(in the rows, 128 means zero)
Known rows, with every step that occurs
S, T: [154 150 148 132 114 147 141 121 127 124 114 133 113 116  90 127 158 136
 160 161 119  95 137 116 140 146 127  97  88 142 110 121 121 109 112 146
 141 104 154 125 137 123 112 140 102 138 114  95 118 117 115 122 136 130
 112 135 133 141 101  96 129 117 139]
T, K, J, Z: [103 148 148  96 177 135 134 170 146 170 198 141 129 136 113 138 175 119
 153 116  92 157 153 158 141 119 130 118  99 119 168 126 152 156 110 104
 112  97  88 123 108 136  95 127 142 107 103 128 172  92 137 180 115 148
 154 107 113  72 151 132 147 124 132]
K, A, Z, T, H, V: [161 138  55  75  97  66 194 118 166  69 164 180 123  87 135 142  30 201
 142  41 145 186 104 124 236 153 117  62 107 141 133 126 127 205  69 170
 150 181  44 147 116 126 125 147 106 124 102  87  83 120  80  88 153  94
 176 102  85 155  88  92 155 136 184]
K, J, Z: [ 95 139 138  97 174 133 106 175 118 142 204 125 126 165 131  98 124 108
 130 129 115 115 118 152 138 115 125 134  98 129 180 139 123 125  96  79
 138 101  97 127 105 117  97 160 108 114 125 150 158 124 154 175 114 142
 174 145 125 112 175 110 117 131  91]
Y, J, Z, T: [132 201 137 114 165  84 158 162 108 135 170 119 147 152 128 133 114 136
 145 159 119 140 122 142 184  98 112  68  94 106 151 121 127 163  89 104
 147  99 116 140 123 142  95 112 158 127 138 142 166 144 127 140 138 167
 110 153 128 133 114 114 172 120 161]
F, D, B: [120 134  97  83 109 153 140 122 122 125 119 106 150 112 134 113  77 130
 117  88  81 138  93 134 132  96 137 133 164 134 169 111 155 131  87 171
  94 166 128 154 159 101 165 150 135  99  95 119 137 147 148 122  95 119
 135 124 134 131 121 156 114 113 141]
K, A, Z: [114 139  89 117 121  95 121 133 168  89 150 143 102 118 118 149  95 147
 143 126 126 183  90 112 178 101 116 104 114 149 108 127 104 183  73 159
 165 121  92 149 117 124 114 133 109 142 121 117 117 119 103 124 119  97
 179 108 102 158 135 110 156 107 124]
K, A: [110 141  91 129 142 105 102 131 144  93 122 147 130 135 130 116 134 136
 123 108 110 165 120 117 162  91 123 134 145 135 126 125 114 161 111 124
 145 129 113 144 132 126 136 127 135 148 112 137 131 136  93 102 114 111
 140 123  89 124 129 117 130 122 100]
R, A, K: [108  77 115 153 140  97 140  80 117  88 210 112 139 143 116 155 150 154
  80 124 140 158 142 103 138 148 145 146 151 111 140 148 170 146  99 188
  78 157 127  85 101 148  95 135 148 122 148 125 137 129 120 147  86 121
 145 127  97 148  71 128  91 128 115]
N, V, S: [151 105 162 135 175 131 135 150 102 162 153 114 106  94 104 117 117  71
 105 172 141 109 149 189  96 155 153 117 151 126 163  96 138 154 128 141
 159 116 143 106  72 114 124 121  86 122 119 104 149 144 110 127 152 146
  93 107 108 106 112  83 117 121  86]
R, A, Z, T: [141 169 121 130 133  79 166 102  94 108 194 131 106 130 111 178  74 162
 111 110 169 156 111  94 212 138 133 105 113  76  93 140  97 173  71 184
 134 110  77 132 131 130  61 113 123 127 164  94 117 162  88 136 157  98
 137 123 131 165 109 119 146 117 159]
S, T, K, A: [140 166 115 135 147 125 142 123 142 122 119 137 140 122  78 150 193 150
 158 154  86 175 142 125 179 116 129 116 112 149  90  85 141 177  93 165
 134 119 140 149 131 135 134 109 124 149  90  76 129  87  71 116 130 107
 102 108  89  99  44 111 169 102 154]
V, S, T, K, J, Y: [157 131 184 128 111 146 134 151 146 208 165 104 119  77  71 108 156 108
 145 147 153 138 163 165 129 185 152  84 120 144 116  79 145 134 118 143
 178  98 191 108  49 104  94 144 126  78 131  64 139 128 108 150 176 151
 113 103 100  66  79  71 132 147 135]
N, V, S, T, K: [188 132 193 137 166 138 171 133 116 203 146 121 116  56  53 124 161 100
 141 195 126 111 181 193 117 162 163  99 117 119 107  85 134 169 117 166
 158 102 164  94  78 116 108 115  90 124  96  55 159  85  86 125 160 133
  57 110 103  73  51  86 148 103 143]
K, J, Z, A: [ 80 106 113  86 182 125 123 134 127 118 211 145 104 142 156 135 131  88
 114 117 162 150  94 182 147 109 131 133  87 158 169 157 121 113 109  93
 100 125  60 148 117 144  90 132  84  87  92 137 161 129 142 170 133 158
 173 169 146 120 210 117 135 143  77]
N, V: [146 117 142 106 171 123 142 129  98 153 126 144 121  92 109 120 114  96
 122 137 117 100 141 171 122 132 138 128  99 128 164 118 112 153 134 120
 136 131 119 125 122 122 116 110  80 125 145 132 135 114 126 136 148 134
 124 102 132 111 111 100 136 110 105]
S, T, K, J, Y: [125 128 160 106  90 148 139 131 124 200 127 118 110  92  87 111 176 126
 161 135 132 138 146 155 138 158 149 107  71 161 102 100 130 132  98 143
 140 101 181 121 108 138  93 140 128 102 134  78 134 113 120 154 148 144
 148  95 119  75  67  67 148 140 148]
J, Z: [109 155 131 140 169 136 142 142 135 121 166 135 124 149 136 144 154 104
 126 156 102 128 126 113 135 112 126 123 112 125 160 148 145 140 107 103
 123 112 128 141 122 131 137 136 133 132 110 145 159 129 150 146  93 141
 170 145 125 113 160 117 150 125 107]
V, S, T, K: [184 151 176 155 123 129 144 129 141 170 148 103 125  96  59 144 190 124
 157 188 117 118 176 158 125 172 149  98 137 123  89  79 143 153 115 163
 159 125 171  95  77 112 128 129 137 102  88  62 151 105  72 121 142 116
  48 117  79  89  53 122 138 104 152]
Y, J, K, A, D: [114 179  80 100 172  73  81 155 155 132 138 163 180 138 110 141 112 161
 119 125  82 201 146 146 176  82  61  81 133 141 149 138 178 141  97 151
 130 129 135 158 133 169  78 147 166 103 147 115 119 144 126  91  92 129
 113  71 101  88  87 117 179 114 157]
H, V, S, T, K: [204 115 153 135 120 148 184 139 137 156 174 117 159  61  67 162 162 141
 163 155 144 127 182 153 133 188 142  84 132 127 113  83 158 151 100 166
 164 146 135  91  88 108 138 139 116  90  44  20 155  93  80 130 140 150
  91 101  91  76  64  73 147 122 163]
Z, T, H, V: [164 141 101  84 104 108 182 112 170 102 143 139 135  79 126 129  51 177
 143  72 165 146 162 145 181 198 125  89 121 138 143 115 159 144 108 134
 135 177  80 136 126 139 129 141 132 107  94  90  83 120 105  95 166 131
 108 124 111 143  87  98 125 137 190]
A, Z: [143 135 137 121 109 116 149 126 125 146 154 151  96 109 106 143  90 144
 129 133 113 143 104 130 147 137 133 109 116 126 128 131 105 139  97 156
 136 118 111 109 122 133 110 125 106 117 157 123 127 128 123 130 123  86
 167 114 135 155 150 126 159 121 150]
R, A, Z, T, K, J: [137 143 122  97 151  68 144 101 137 155 228 127 118 140  89 139  98 181
 132  71 159 188 139 125 205 162 134 119 105  80  98 121 109 192  80 186
 136 113  62 128  98 145  40 110 139 118 159  58 133 121  91 167 164  81
 111 107 116 117  76 151 123 111 171]
S, T, H, V: [182 109 100 116 104 139 163 111 157 125 134 170 126  63  96 125 106 174
 138 122 130 119 158 144 189 206 112 100  86 188 134  99 151 119  91 140
 130 170 108 130 127 125 118 148  97 123  66  72  84  94 108  83 150 138
 130 109  99 142  69  79 140 135 145]
R, A, D, B: [131 168  82 133 130 136 111  82 112 119 180 117 129  97 128 106 122 140
 119  58  86 165 144  91 129 115 106 133 176 138 177 150 148 107 112 205
  85 130 123 149 162 106  80 162 133 118 129  75 125 177 102 109 109 124
 134  76 119 101  99  97  88 154  98]
A, K, J: [ 95  56 131  90 142 104 121 135 124 125 173 118 127 160 126 105 134 167
 126 123 119 159 161 159 121 155 133 144 102 129 148 124 162 133 121 137
  88 130 106 102  98 145  96 130 108 104 159 110 154  91 154 161 100 106
 164 147 134 129 102 157  79 132 126]
V, S: [152 120 148 149 145 130 130 139 136 153 157 109 111 131 122 120 124 118
 122 142 139 120 136 154 117 143 138 125 158 131 117 100 145 141 113 153
 160 114 137 105  86 105 127 144 132 110 120 119 153 150 113 127 129 147
  91 122 107 124 141 128 103 131 112]
F, D, L: [117 123 136  63 127 131 146 114 133 113 103 143 125 129 125 156  96 161
 118  94 101 115  80 106 143  94  99 125 152 111 135  47 151 145  86 137
  84 172 148 121 127 124 159 123 128  87 111 152 100 110 185 116  83 102
 145 119 174 123 113 153  91 110 128]
K, J, Y: [100 113 149 106 113 126 123 146 128 153 145 123 126 122 120  86 104 112
 119 114 155 157 136 133 127 140 122 109 106 149 151 141 130 126 120 118
 131 115 153 126 106 117  93 160 122 116 172 115 122 145 158 156 136 153
 176 103 120 104 145  78 117 152 114]
J, K: [109 124 107 118 139 125 102 104 156 141 130 153 136 120 129 151  98 119
 120 140 121 131 132 155 148 109 111 109 132 108 124 154 146  96 105 136
 125 129 123 136 124 153 114 122 134 101 154 123 140 129 135 143 130 127
 131 103 147 121 127 145 181 115 165]
H, V, S: [172 102 120 147 131 135 150 154 152 117 189 119 147  84 118 128 107 127
 133 127 158 123 146 148 108 169 144 109 181 134 162 112 141 132 121 135
 171 178 103 108  76 102 140 136 105 101  74  79 143 146  98 118 130 154
 119 113  99 117 130  96 116 146 113]
H, V, S, T, K, A: [190 143 115 152 119 129 154 145 167 115 176 135 163  95  68 146 174 141
 161 152 121 180 178 147 168 154 129  83 156 134 102  95 143 190  95 190
 187 133 117 109  73 109 150 123 124 126  32  32 137 107  33 117 143 129
 100  91  59  90  55  50 144 118 151]
J, Z, T, K, A: [108 217  98 133 176  96 166 123 153 115 171 140 135 147 114 158 161 140
 149 112  90 175 134 120 208  70 149  82 117  93 132 135 139 204  90 149
 130  94  88 146 113 128 147 102 172 148  94 115 135  98  57 159 145 123
 120 119  69  72  90 115 167 110 178]
A, Z, T, H, V, S: [193 133 139  89 107  91 206 114 157 130 187 133  92  58 110 131  11 187
 136  90 176 157 134 157 195 216 128  64 137 117 145 112 138 165  98 162
 169 165  68 116  75 102 112 153  84  93 110  56 100 133  98  84 171 115
 122 115 102 162 105  91 138 138 198]

Rows
[195 135 150 147 123 134 130  85 153 161 132 137  89  84  78 102 125 148
 133 156 139 109 167 157 148 214 137 108 117 142 115  69 149 127  96 127
 167 133 142 106  75 104 119 178  92 106 101  79 111 127 111  87 144 135
  77 131 118 149  72 105 137 126 130]  V, S, T, H
[160 177 116  86 104  87 176 101 146 138 152 145  85  89 103 131  40 188
 135 104 159 156 104 128 198 168 142  77  98 112 116 112 120 172  88 145
 134 129  84 139 114 139 107 146 126 114 159 100  80 117 122  88 178  78
 136 125 132 163 100 140 171 100 189]  A, Z, T, H
[123 167 106  94 120  62 171 115 134  94 144 155 109 136 116 143  82 175
 139 119 134 171  94 109 202  82 128  76 114 111  89 131 112 180  82 175
 155 105  87 161 125 116 114 134 113 142 151 102 116 124  75 114 151  84
 143 125  98 157 112 112 155 121 179]  K, A, Z, T
[105 164  84 126 172  84  78 148 156 128 141 168 180 152 138 153 102 136
 127 157  91 183 125 169 186  99  81 112 142 140 127 132 166 144  79 138
 164 148 113 147 110 150  75 116 148  99 150 148 142 142 111 106 116 134
 122  86 100 126 106 130 195 106 140]  Y, J, K, A
[129 158 141  48 118  89 170 133 136 174 178 115 124 116  99 138  85 184
 159  94 157 174 135 143 181 126 133 105  84  93 106 114 116 176 109 163
 136  95  64 123 105 150  72 109 122  87 167  66 133  96 106 165 187  83
 127 117 113 109 107 138 134 111 217]  A, Z, T, K, J
[133 158 140  73 137 118 130 108 114 122 114 158 118  99 110 136 111 169
 114  70  90 113 135  85 139 118  97 128 132 133 154  80 135 108 112 156
  84 124 162 119 143 150 131 132 125  78 130 104  87 140 169  91 113  98
 156  87 156  98 144 108  83 135 134]  A, D, L
[112 129 116 130 176 114  88 142 138 182 121 150 174 133 117 144 111 139
 129 158 117 161 150 183 161 122  95 108 129 138 143 140 155 137  89 124
 135 124 127 140 108 165  70 110 163  92 153 131 146 147 131 116 127 150
 108  87 120 129 110 154 203 111 153]  Y, J, K
[114 166  89 109 146  61 149 104 152 108 158 183 117 131 111 168  45 154
 130 119 139 171 104 143 218  90 126  52 110 114  86 141 132 165  59 183
 146 106  61 166 110 151  90 123 115 122 185  92 121 109  84 156 139  93
 169  96 105 157 108 139 198 115 204]  J, K, A, Z, T
[119 172  80  99 137  73 153  76 176 114 142 180  86  99 115 155  13 180
 129  94 131 200 114 152 248 127 117  63  84 114 111 130 146 168  48 179
 130 130  52 159 108 153  95 128 123 101 170  91  81 105  97 110 150  74
 142 100 117 153 103 147 222 105 216]  J, K, A, Z, T, H
[189 124 115 109 121 126 181 102 168 114 178 128 136  97 127 122  55 166
 138  93 189 136 151 171 158 216 135  74 154 111 139 105 163 157 111 141
 160 168  73 104  86 106 129 152 122  99  92  68  94 156  87  97 171 145
  83 129  85 115  94 104 126 138 175]  Z, T, H, V, S
[192 106 140 133 109 133 162 144 141 119 153 120 131  80 104 119 132 129
 152 149 157 104 161 148 127 183 132  82 124 151 128  88 144 136 112 143
 171 146 139 113  85  77 135 150  78 102  54  48 139 139  91 116 144 148
 117 120  97 132  74  68 119 137 135]  H, V, S, T
[115 142 139  66 128  99 143 119 135 165 143 127 152 135 102 124 122 159
 143  96 141 173 157 159 153 143 150 126 100  87 114 115 137 170 138 147
 120 107  99 127 127 148  98 109 152 104 141  83 132  88 104 150 177 116
  91 139 100  88  93 150 110 128 184]  Z, T, K, J
[144 139 108 104 152  99 116  72  90  91 176 154 114 123 101 135 137 174
  92  52  97 137 137  59 148 116  92 132 143 103 156  97 127 115  74 165
  90 135 157 124 144 127  76 123 126  87 134 100 102 168 145 102  88  98
 149  78 150  92 115 104  74 138 111]  R, A, D, L
[ 96 173 130  71 170 109 129 154 113 144 203 130 115 161 133 128 101 125
 138 125 130 138 126 137 166 111 126  85  68 106 151 136 120 148 110 106
 126  73  74 148 115 113  97 132 120 117 131 127 147 127 121 188 136 120
 156 160 137 110 157 115 114 127 133]  K, J, Z, T
[134 121 147  85 122 122 111 133 134 186 134 135 145 121  72 121 187 151
 155 150 133 142 168 177 159 152 144 120  87 146 104 103 114 146 105 137
 128 101 134 128 116 129  85 125 123 103 110  70 139  82 123 161 149 104
  99 123 115  80  79 123 111 112 160]  S, T, K, J
[ 91 121 123  96 184 140 133 129 146 146 210 164 132 132 135 145 165 105
 121 116 144 166 117 196 154 119 141 133 103 139 156 147 140 135  97 114
  99 121  70 123 107 164  89 106 112  89  77 123 150 114 127 191 136 151
 151 154  95  74 177 134 154 131 113]  T, K, J, Z, A
[113 161 112 141 144 110 133 119 142 114 145 143 150 118 120 147 168 160
 146 116 108 206 142 122 160  91 132 151 156 123 122 119 151 183 114 168
 143 131 125 129 115 139 138 109 157 141 110 103 120 100  84 131 124 122
 108  84  72  90  81 127 148 108 135]  T, K, A
[ 99 108 140 125 185 100 160 143 122 106 187 128 132 132 132 145 150 138
  89 176 112 160 116 167 172 111 110 106 119 162 154 144 174 147  72 127
  76 156 121  97 111 178 122 111 126  87 117 161 190 129 156 137 113 168
 158 170 110 121 144 130 163 128 103]  Y, J, Z, A, K
[114 161 167  67  95 107 173 127 133 190 161 125 111  76 105 122  63 171
 144  94 177 172 135 136 172 144 133  64  91 119 109 134 116 183 101 155
 145 102 119 123  92 140  81 128 146  92 181  72 119 110 114 158 175 124
 160  96 108  78 112  84 159 128 202]  A, Z, T, K, J, Y
[118 218 151 112 169  87 160 162 129 169 174 107 170 145 107 170 149 143
 159 154 108 164 153 154 184 106 122  68 106 101 137 127 148 179  83 112
 123 100 141 137 111 171 107 105 196 124 130 124 149 136  87 144 154 168
  95 128 105  93  89 122 198 107 189]  Y, J, Z, T, K
[135 169 114 112 138 104 143 133 164 122 157 151 136 113  90 165 129 157
 151  97  94 194 113 125 197  89 126 119 144 132  97 125 129 193  79 178
 153 133  95 139 111 135 127 109 129 137 126 108 125  96 106 140 126  74
 145  86  84  99 107 114 166 105 146]  T, K, A, Z
[113 164  91 103 160 151 145  71 115 110 195 115 110  66 126 136 118  81
 113  84  94 162 100 121 139  67 118 100 128 164 200 157 146  97  94 142
  64 133  83 180 170 117 128 145  91  83  73 121 172 173 132 122 107 152
 166 136 134  82 179 111 130 166 107]  J, Z, A, D, B
[118 193 126 121 158 116 171 111 140 126 157 138 106 124 128 142  99 134
 133 113 130 142 130 129 196 145 133  89  89 109 153 116 145 152 103  99
 113 114  98 127 113 145 125 147 161 136 115 136 118 122 123 123 138 135
 131 156 123 118 101 132 170 122 170]  J, Z, T, H
[ 76  83 150  87 181 125 129 145 126 134 210 115 113 160 128 119 161 139
 116 140  93 141 132 136 131 129 124 132  74 126 190 141 169 147  99 104
  94 108  96  97 100 153 104 143 113  87 142 140 179  93 172 200  73 125
 193 149 118 115 132 126  93 120 111]  A, K, J, Z
[107 241 106 112 176  92 177 125 139 114 180 135 144 108  98 172 181 150
 143  80  68 190 122  75 199  45 118  52 110 101 144 150 167 191 105 148
 104  88 113 156 157 138 142 137 180 139 108  79 134 111  82 125 126 112
 125 127  82  43  79 104 146 126 195]  J, Z, T, K, A, D
[128 193 148 116 173 117 184 138 137 147 147 113 141 120 110 166 156 119
 150 133 101 154 148 124 170  97 145  76 118  99 128 129 153 169 111 136
 115  93 119 123 137 151 136 111 180 125 107 101 157 112  93 163 158 136
  99 141 114  67 107 121 161 125 188]  J, Z, T, K
[109  50 125 124 131 113 159  82  98 103 156 124 117 113 138 137 139 133
  79 129 153 165 135 156 143 134 155 131 142 149 120 159 166 127 110 168
  57 157 107 101 117 163 134 123  90  91 118 134 149 113 123 140 103 140
 129 165 116 148 114 142 111 140 136]  Z, A, K
[ 90 101 126 134 170 133 166 102 140  91 194 141 105 105 120 143 162 104
  95 151 134 148 124 134 163 109 148 110 117 142 165 156 168 118 102 126
  50 130 108 110 115 159 144 123  98 107  98 142 176 111 147 155  94 161
 167 167 119 112 149 139 145 133 100]  J, Z, A, K
[116 184 107 123 127  73 156 102 152 102 132 127 157 126 109 156 139 159
 138 103 121 180 141 105 180 108 150 108 139 100  83 122 147 203 119 175
 138 101 106 136 124 134 134 106 173 160 106  84 116  95  50 128 164  93
  83 111  68  98  63 125 148 118 191]  Z, T, K, A
[135 178  91 124 144 110 114 130 147 123 139 135 155 117  90 148 173 178
 142  71  74 210 143 102 164  89 107 118 129 134 134 123 179 160 128 174
 117 139 146 155 143 137 134 123 170 134 100  93 111 107  96 109 115  88
 121  76  81  63  80 118 121 118 156]  T, K, A, D
[ 85  22 130  78 147 100 137  91 118 118 175 139 115 123 138 111 134 149
  99 113 174 169 138 189 145 151 136 142 102 148 132 130 149 122 121 142
  60 138  87 118 109 166  84 144  81  90 130 124 152 109 154 169 111 132
 143 168 138 131 134 157  95 151 106]  Z, A, K, J
[120 194  91  98 155  32 137 145 142 126 145 166 159 137 117 163  39 157
 130 159 119 205 117 163 235  77  89  46 108 112 102 144 124 189  51 170
 164 117  81 166  97 156  58 120 149 100 186 102 125 142  89 132 159 107
 140  95 102 151  95 141 209  86 202]  Y, J, K, A, Z, T
[124 124 118  59 173 123 114 133 102 134 214 152 106 123 131 127 134 105
 114  86 116 160 119 168 137  90 114 105  79 157 193 156 149  94 121 105
  92 119  81 154 148 147  99 148 102  83  87 131 158 131 152 152  98 149
 169 169 155  74 202 103 113 160 102]  K, J, Z, A, D
